Each row was made from one path, in order. Every step used is in the known rows, and no mark comes twice. Write each row's path.
Known rows
migira meni munak veso nokena kapi: [ 17  -5 -19  25 -14   9  -3  19 -38 -28 -17  -8   2 -26  50   1  14  20
  32  -6  -2 -16  21   5  26   9 -34 -21 -25   4  -2   4  -6 -15 -40 -27
  17 -34   9  -2  -6  19  12 -10  28]
munak sazusu nokena kapi migira veso: [ 54   4   1  -2  15 -51 -31 -10 -14  -1   6   4  16 -14 -23 -15  11  -8
  -8 -33   4 -52  14   0  21   5 -19 -33   5  18 -21  17  -3 -17 -22 -40
  -8 -15 -37 -19 -45  -4  33  -2 -45]
luzu nokena: [-31  -9   6   6 -17  15  12 -19  25 -10  18  56 -28 -11   2 -12 -11 -30
  -1 -24  13  38   7  -8 -14  12  -6 -19  13  12  -2  10   1   0   9  23
  -7 -26  -2 -11 -12  35   9 -11   5]
veso nokena meni: [  0  -9   2  23 -41  24  -4  17  18 -24  15  39 -16 -24  27   8  13   4
  -5 -45  16  -6  29  -4  -3   3 -25  -3 -15   4   2  18 -23  -9  31  46
  -6 -29  -7   3   9  33  -4   4   9]
somo nokena: [-41 -28 -18  13 -20   8   5 -35  15 -15   9  45 -27 -21   7   2  -6 -11
  -1 -12  15  24  22  -7 -23  15  20 -16  -9  14   0   2   3  13  -2  20
 -19 -19  -5  -7 -13  20  -8  -1 -19]
migira sazusu nokena kapi munak meni: [ 27 -23  -1   4 -19 -58   0 -52 -19 -27  -1 -44   5  18  42   5  22  -3
  32 -12  -1 -26   3  20  19  11  32  -2  -5   5  -7   7 -17  11 -58 -19
  23 -48  -8 -33 -42 -18  53  -2 -24]
meni migira sazusu nokena veso: [ 24   4  -7 -32  11 -16   6 -46 -10 -29 -15   0  27   1  18  13 -18  30
  20 -47 -21 -18  14  11 -22   3  -8 -19   6   7  -8  -9 -17  16 -14  25
   4 -24  -7  22  -2  11  -4   1 -17]
nokena meni munak veso: [  8  20  -1  59   4  14  -5  18 -24 -23 -15  24  -7 -21  62   7   4   9
   3   5  -7   0  21   4  11   6 -24 -11 -23   6   1  -3  -5   4   2 -22
  20 -19   6  16 -11  44  -3 -14  36]
luzu migira: [-15  10   9  11 -17  -9  -4 -35  18  -9   8  19   6 -25 -11 -16 -20  24
  -8 -28   7  47   6  -9  -9  30   7  -9   9   8  -8  19  -7  19  13  32
  -4 -18 -24 -17  -4  30   9 -24   0]
somo nokena veso: [-31 -23  -8   5 -14  -8   0 -22  -8 -33 -13  37 -20 -14  19  21  -4   1
  21 -21   5  -4  10   3 -26  23   3 -19   2  -1   2 -15  -3  -9 -18  40
 -12 -23 -11  10  -5   9 -20  10 -10]
kapi nokena meni munak somo: [ 13  11  -3  32   5  26 -11   0   7 -26   3  31 -14  -9  39 -28   3  38
  -1  28 -13   0  20   0  31  -2   6   6 -41   8  12  14 -20  -8 -10  22
   7 -33   4  21 -13  57   4 -21   8]
migira sazusu nokena meni: [ 17   2  -5   3 -25   2  -4 -22   6 -21   8  24  -4 -16  40   5  20  -3
  -9 -35  -4 -17  28  10  -8   6 -22  -4 -25  10   2   4 -15   3  15  23
   8 -21  -5  -7 -13  10  25   4 -10]
sazusu nokena somo: [  4  14  -3 -24 -52  21  12   8   8   3   0  40   1 -21  -1  -4   0  -1
   9 -12   5  -6  22  27  -3  14 -11   4 -19  -2   3   2 -27  -7  27  55
   8  -5  12  15  -4  12  10   6 -11]
migira sazusu nokena: [  1  -7 -18 -16 -14   2  14 -42  11 -16   9  15 -10 -11  12  -5  -6  -7
   8 -24  -6   6  19   4 -18   9  -1 -19 -18  17  -3   4  -7   1  -4  23
   5 -25   2 -22 -26   8  12  -8 -23]
sazusu nokena meni migira veso: [ 48  13  10  10 -30  -4 -30  -8  10   1  13  48  10  -1  10  11   6  14
 -18 -59  -7 -13  40   5   2  -7 -20  -3  -8   7 -15   4 -31  23  11 -10
  -7  -6 -19  36  -6  27  14  29 -31]
munak kapi: [-27  -2   5  21 -22 -16  15 -57 -27   8   7   5 -19 -21  -4 -11  -6   1
  23   5   3   0 -11  16  12  31 -12 -22  -5  10  -2   9   7   1  12 -16
   8 -17 -12   2 -44  20   5 -15   7]
kapi munak somo: [ 12  -1  11  24   6 -28  26 -16   6   7  10  -3 -26   3   4 -31 -28  14
  14  25   2  20 -10  16  14   6  43  -5  -9   1 -14   8 -13 -18  -6 -13
  10 -38  -6 -35 -44  45  15   3   9]
meni munak veso nokena: [ -1   0 -29  27   0  43  14  30  -3 -28  -8  22 -15 -16  28   4  -8  16
  20   0  -6   3  32  -7  -4 -11  -9 -29 -15  15  -4  11 -13  -6 -20  15
   5 -34  22   3 -11  38 -20 -24  25]
nokena meni migira veso: [ 49  15  25  39  -9 -16 -31 -33  -2  -7   2  31   8  -6  15   9 -10   6
 -28 -64   6   3  16   0   7   4 -19  -7   1  10 -19   8  -7  11  26 -21
 -14 -15 -27  34  -6  31  -6  26  -7]
veso nokena meni migira: [ 19  -1   9  16 -23  28  -6  -6  20 -17  14  24  15 -15  18   7   6  30
 -15 -66   6  -2  39  -6  -2 -11 -13  -4  -3   4  -8  24 -36  28  32  35
 -17 -23  -9  30  34  43 -12   7   3]
luzu nokena kapi: [-13  -4  16   6 -21   5   1 -21   1 -13   6  20 -27  -7  -1  -1   5 -34
  20 -32  25   3 -13  11  10  24 -17 -18  16   0   4  13  13  -7   0 -14
   5 -20 -11  -5  -5  19  36 -11   2]
meni munak veso nokena kapi migira sazusu: [ 44 -15 -32  24  34   9   3   4 -32 -37 -21 -42  12 -21  35   6 -11  15
  23 -18 -31 -35   8  11  25  -5  10 -49   3  22 -11  26  16   2 -34 -26
   9 -43  -6 -21  -5   3  -6 -44  11]
meni munak: [ -6   8 -26  28 -17  -6  18 -14  -9 -16   3  15 -10 -15  14 -12 -24   3
  16   0   3  36   6 -10   1  22   2 -11 -15  25   7   9   1  18   4  -9
  -3 -36  10  15 -20  45  -9  -9   3]
migira veso nokena: [ 28 -16  -9  16 -35  16 -15  -9  17 -14   8  44 -26  -9 -12   5 -22 -13
   0 -48  21   4  16  -8 -10   0 -19 -28  -4  18 -14  17   0 -43   4  28
 -15 -33  -4  -2 -28  17 -15  17  -9]
veso nokena somo: [  6  -1  -5  -6 -47  46  10   9   9 -11  -5  34  -2 -29   1  -3 -11   3
   4 -28  16  -6  15  18  -6   8 -12  -4 -11   1   0  22 -20 -35  35  82
  -8 -25  14  10  18  20 -19   8  14]
luzu migira somo: [ 22  12  19   1   0  -8   0 -37  21   5  15   4   1  -9  -2 -13 -17  29
 -20 -38   6  50   7  17   2  35  12  -2  -4   5 -27   7  -6   4  36  16
 -18 -11 -17 -24  -1  19   4  -8  -6]
somo nokena meni: [-24 -18   0  32 -30   9 -12 -16  10 -23   5  50 -19 -22  35  12  23  -5
 -19 -25  10   1  32  -3 -13  14   5  -3 -18   3   5   4 -10  15  19  21
 -15 -16  -8   2   3  21  -3  10  -8]
migira sazusu nokena kapi munak: [ 31 -10 -12  -1 -24 -18  12 -47 -22 -20   6 -34  -5   9  13   5   1  -8
  31  -7  -6 -24   6  21  10  22  28 -15  -9   9  -7   8   1   7 -20 -27
  18 -31 -12 -32 -40   1  47   0 -32]
sazusu nokena meni munak: [  9  17 -27  15 -43   4   3  28   4 -22  11  32   1 -17  40   4  17  19
   3  -7 -15   4  42  -2   9   5 -20   4 -33  12  13   5 -34  29  16   7
   9 -20  13  28  -2  41  15   4  -4]
meni nokena: [-36 -22   0  23  -9  22   4 -32  18 -20  18  49 -27 -25  12 -12 -14 -15
  -2 -11  15  26   3  -9 -18  15  14 -10  -3  22   1   0   1  12   5  -3
 -12 -34   3  -7  -8  29  -3 -26  16]
luzu munak: [-16   2 -18  26 -30  -4   5 -20  10 -14   7  -1 -30  -5  17 -11 -23 -10
  -3 -39   4  56   3  -3 -10  20  12  -2   3  14   4  22  17  11   2  16
 -14 -19 -14  10 -31  54  17  -8   6]

Write each row's path
[ 13 -14 -31  35 -17  -5   6  20 -20 -11  12  -7  11 -45  24   6  11  41
  13  -5 -42 -12  32  -1  43   5  -8 -24  -4  20  -3  36 -24  34  19   5
  -9 -36  -9  13   1  29 -10 -14  14] => veso nokena meni munak kapi migira
[-16  -6 -16  56   8  37 -12  20 -16 -30 -13  36 -16 -24  66  22  22  13
 -10  10 -13  -5  44   2  -1  -3   1 -12 -26   3   5  -7  -9  19 -15 -16
   0 -15   8  17  -3  33 -14 -16  12] => somo nokena meni munak veso
[-22 -20  21  16 -14   6  -9 -16  11 -29  -6  45   0 -24  43 -14   5  -3
  -9 -10   9  10  -5  17   3   7   9  17  -5   3   6   1 -24  -2  -8  32
  -9 -39  16   8   6  -2 -14 -12  29] => munak meni nokena somo
[ -8  15 -30 -11   4 -18  11   3  -2 -11  14  24  27 -36  32 -33  20  26
  -5  19  -7  17  43 -20   7   6 -33   1 -41  19   2   0 -36   6 -26   1
   5 -38  15  -6 -31  36  18   6 -10] => migira meni munak sazusu nokena
[ 11  11 -26  15 -15  12   8 -23 -39 -19   1 -17   7 -25  46  11  33  22
  13   0 -42 -29  26  16  28  10 -26 -10 -33  15  12   7 -16  28  11 -20
  21 -22  12  14 -38  17  16  -2   4] => migira sazusu nokena meni munak kapi
[ 14 -19   9   3 -18   4   1 -46 -11  -8   4   0 -30   3  17  10  18 -12
   4 -30  20 -17   7  34   9  32  19  -9 -16   2 -13   1  15  -3   9 -21
 -20  -6  -9  -7  -9  -3  12  12 -30] => migira somo nokena kapi
[ -2   4  -3  10 -47  -2  -1   9  17  -9  10  43 -12 -20  23   1  24   3
   1 -24   8 -12  36   5  -2   7 -26   3 -22   3   0   3 -29  12  20  24
  11  -9  -7   8  -6  27  28   5 -13] => sazusu nokena meni
[-11 -11 -28  16  15  15  27  -6   9 -19  -3  18 -24  -9  25 -14  -4  25
   8  20 -16  19  15   1   8  -8  34  -5 -27   8   9   7 -11   5 -18  -3
 -13 -32  24  -3 -14  44 -18  -4   1] => meni munak somo nokena
[ 12  -9   5  23 -16 -56   0 -30 -10  -4   3  -8  -1 -23  -5 -14 -15 -10
  17 -30   8  -4 -11  10  23  31  12 -27  16  17 -15  22  15  16   2 -27
   4 -20 -39 -14  -9  11  24 -23 -16] => nokena kapi migira
[ 23 -44  28  20  16 -49 -15 -32   3 -12  11  -5 -11  -5  42 -17  15  -3
  -3 -32   1  -7 -11  22  38  19  34   0   8  16 -30   6  -3  23 -24 -43
 -17 -40 -16 -24   2 -20  14 -29   0] => munak meni nokena kapi migira somo
[  5 -35   0  19  24 -16  -5 -59 -12 -31   6 -13  -3 -27  18  -5 -11 -21
  -3 -27 -12 -10 -14   5  10  21  29 -29  14  27 -10  17  26  21  -6 -38
 -11 -42 -24 -37  -3 -11  13 -47   1] => meni nokena kapi migira sazusu
[  3 -49  14  26  31 -48 -16 -65  -6 -42  -3 -17   5 -17  48  -9   5 -11
  -1 -36 -12 -14 -19   5  21  10  31 -14  17  23  -7  17  10  23 -44 -33
 -10 -57 -24 -40  -7 -27  14 -51   9] => munak meni nokena kapi migira sazusu
[-15 -15  -2  22  18  -6  -5 -38 -23 -25   6 -14  -3  -1   8  -1  17  -3
  -1  10  25 -24  16   1   2  18  35 -18  -7   2  -2  11  -1  -2 -28 -28
 -15 -26 -22 -34 -37   9  25   6 -27] => somo nokena kapi munak sazusu
[-11   3   4  -1 -36  42 -14 -41   8 -17  -1  52  -7 -22  -3 -13 -17   1
  -6  11  12   0  14  13  -5  30  10  -2 -19  10   2  11  -7 -23  14  81
   1 -18  -4  21  -8  19  -6 -17  -3] => kapi nokena somo
[  6 -34  -1  -2  14 -35   2 -36 -35   2  -2  -3 -11 -15  10  18   5  25
  19  -9 -34 -22   5  34  18  34  24 -36  10   4 -32 -10   5   4  -1   5
 -26 -14 -26 -12 -20 -16 -24   5 -16] => munak kapi migira somo nokena veso
[ 21  12  -9 -29 -27  24  12 -24   0 -12  -9  19  10 -25  18   0  -3  -5
   4 -25  -7 -14  14  34  -8  11  -1  -2 -20   4   3   1 -10 -15  23  57
  10 -14  12  -7 -13  -3   7   3 -10] => migira sazusu nokena somo
[ 35 -13   9  13 -11   1  19   8  -5 -10   7 -34 -25   9   1 -14  -3  18
  37  -3   9 -31  -8  27  32  -3  27 -10  -6  -9  -8  25 -14 -33 -17  -6
   8 -40  -6 -30 -22  32  26   7   8] => veso nokena kapi munak somo
[-29  -9 -26  15 -11   2 -17 -57 -23 -16  10   0  32 -42  10 -27  -6  70
   3  45 -44  43  28 -14  32  45   3  -8 -21  18  -1  19 -18  34 -24  19
   8 -33 -16   2 -23  28  14 -33  -1] => luzu migira meni munak kapi nokena
[ 42  -6   7  32 -39  14 -33  14  11 -21  11  50 -18 -15  17  17   9  -9
 -15 -62  16 -15  25  -3  -1  -1 -36 -16 -11   9  -8  17 -11 -41  21  29
 -10 -29 -15   4  -9  19  -8  30  -1] => migira veso nokena meni
[-11 -13  -7  19  -7  43   2  11  14 -15  -3  30 -25 -14  12   3  -6   0
  16 -13  12  -7  25  -2 -16  -8 -16 -32  -9   6 -15   9  -6 -26 -12  35
   4 -22   3 -10 -16  25 -13 -25  24] => munak veso nokena
[-49 -34  -9  38 -14  -7 -12 -19  23 -35   8  17 -37   0  53  -9   3 -14
 -13 -35  -1  57   3 -12  -5   0  23  13   9  16   6  15  -8  31 -49  12
 -23 -43  -2   0 -24  33  14 -29  25] => luzu munak meni nokena
[ 12  -6   1  20 -21  -9   6   6 -23  -1  -4 -16 -18  10  14   8   7   0
  42  21   1 -37  20  24  12  13  17 -21  -6 -10 -15  -6  -9   1 -40 -44
  34 -10 -14 -20 -43  10  53 -16 -13] => sazusu nokena kapi munak veso
[ 61   7   8  -7 -24  36 -14  -7   8  -6  -9  35  24 -15 -16  10 -25  15
 -13 -63   2  -7  20  16   0  -6  -9 -13   6   6 -16  23 -18 -24  24  51
 -24 -21   3  35  16  19 -32  32  -1] => meni migira veso nokena somo
[-20   7 -12  39  -5  11  -1   0   0 -11 -12   2 -37   0  31  -2 -15 -14
   0 -24  -2  35   8   3 -11   8   3 -17   3   6  -9   5  19   0 -20   5
   5  -9 -12   2 -42  48  15 -30  27] => luzu munak veso
[ 35  -6 -27  44   0 -47  -1 -28 -37   8   9  -3   2 -29 -12  -7 -28  14
  13   7 -37   6   1   0  39  21   5 -41   7  35 -16  21  15  13  -8 -53
  -9 -33 -17   5 -56  18 -14  -8  -4] => meni munak kapi migira veso
[ -1  12  -4  -8  11 -25   2   1 -19 -22   5   8  12   2   8  -2   3  26
  24  12   2 -21  23  -2 -15  10  -1 -13  -5  -4  -8 -10 -35 -22 -35  26
   6 -31 -13 -16 -48  20  20  21 -17] => kapi munak sazusu nokena veso
[ 67 -13  15  11 -16  -7 -20  -9   6 -15  -7  11  28  10  14   7 -19  27
  -5 -39  -7  -1  18  17  19 -13  35   3  13   1 -28  26 -45  -4 -23  39
 -18 -46   0  15  -4   9 -19  43  -6] => kapi munak meni migira veso nokena somo
[ -2  20 -23 -19  11 -34   1  17 -31 -33  -4  19  38 -28  44 -16  15  39
  14  11 -16  -7  32 -14   0  13 -49  -2 -32   6   6 -17 -37 -16 -39  18
   9 -41   6   8 -27  24  13  22  -1] => migira meni munak sazusu nokena veso
[-32 -26  11  14 -10 -26  -5 -16 -13 -35   0  49  -5 -37  45  -1  -7   2
  10 -10  -2  19   3  -7 -16  30 -21  -4  -6   5   0 -24  -4 -16 -21   9
  -4 -48 -12  -4  -3   8   1   0  29] => migira meni nokena veso
[ 11  17 -18  31 -13  21  -7  41 -11 -17  -7  33  -3 -18  53  11  23  20
  14  11 -20 -17  47   6   8 -11 -27  -9 -31   0   3 -11 -35  21 -11 -13
  26  -8  13  20 -13  37  18 -16  14] => sazusu nokena meni munak veso
[-11  23  -8  14  31 -25  -7 -21  -9 -19   6  -2  55 -42  26 -38  -2  57
 -29   3  -9  59  28 -28  12  24 -22   2 -17  14  -3  14 -25  11 -10   1
 -10 -40 -12 -26 -11  37   5  -9   9] => luzu migira meni munak sazusu
[ -1  16   4  18  -5  -7  -6   7   1 -11  23  22  13 -14  28 -11  28  15
 -12   9   7 -16  47  -6   0   0  -2   3 -24   2  -7   7 -44   4  -1   2
   3 -24 -15 -19 -37  32  37  19 -17] => kapi munak sazusu nokena meni
[ 48  16 -11  42   8  29 -30  30  -7 -37   6  31  13 -16  30   1  20  13
 -27 -34   7 -18  40 -21   7 -20 -52 -15 -25  21   2  24 -25 -39   3   9
 -19 -40   5  11 -22  38 -19  31   7] => migira veso nokena meni munak sazusu
[ 28  -4   9  44   6  35  -8  14   3 -14   2   7  12  -2  37  13  -4  35
  -1 -15  -9 -13  45   6   1 -16  19 -18   2  -7 -26  13 -37  23   0   0
   0 -24 -13   3  10  42  -4  -3  21] => kapi munak veso nokena meni migira
[-22 -38   6  13   6 -51  -6  -6  -6 -26  11  42  12 -48  36  -8 -21  12
  -2 -12 -22  25   2 -11  -3  31   5 -16  12  16 -17 -11  -2   7 -25   6
 -12 -53 -30 -17   4  -3  -5 -14  21] => kapi migira meni nokena veso
[-21  -1 -20  25 -19 -39  21 -38 -43  -1   4  -7   8 -37  32 -19  -2  24
  24  25 -24  32   6   4  33  34 -24 -10 -25  20   0   4  -1  16   0 -35
  14 -36   4   6 -37  27   5   2  15] => migira meni munak kapi
[ 17 -11  14  -5  -5   5 -20 -49   2 -11   3 -16  -4  -2   6   9  19  25
 -13 -41   8   7  12  28  12  42  29  -4  -2  -6 -17   9   1  15  11  -1
 -19   0 -23 -23  12  -5  19  -7 -30] => luzu migira somo nokena kapi
[ -1   4   4   6  13  -5  -2 -64  12 -24  -2  -8  18 -23   7 -11 -26  23
 -17 -38  -3  43   0   1 -11  29  13 -16   7  13  -9  18  10  10  11  27
  -8 -23 -24 -36 -11  12   0 -27   0] => luzu migira sazusu
[-14  17 -14  20  26 -26   9 -22 -18 -18   3  13  27 -34  38 -35   0  18
 -17  14   6  38  20 -23   9  12 -27  -1 -33  21   1   3 -13  -7 -12 -13
  -3 -48   3 -13 -28  38   2   7   8] => migira meni munak sazusu
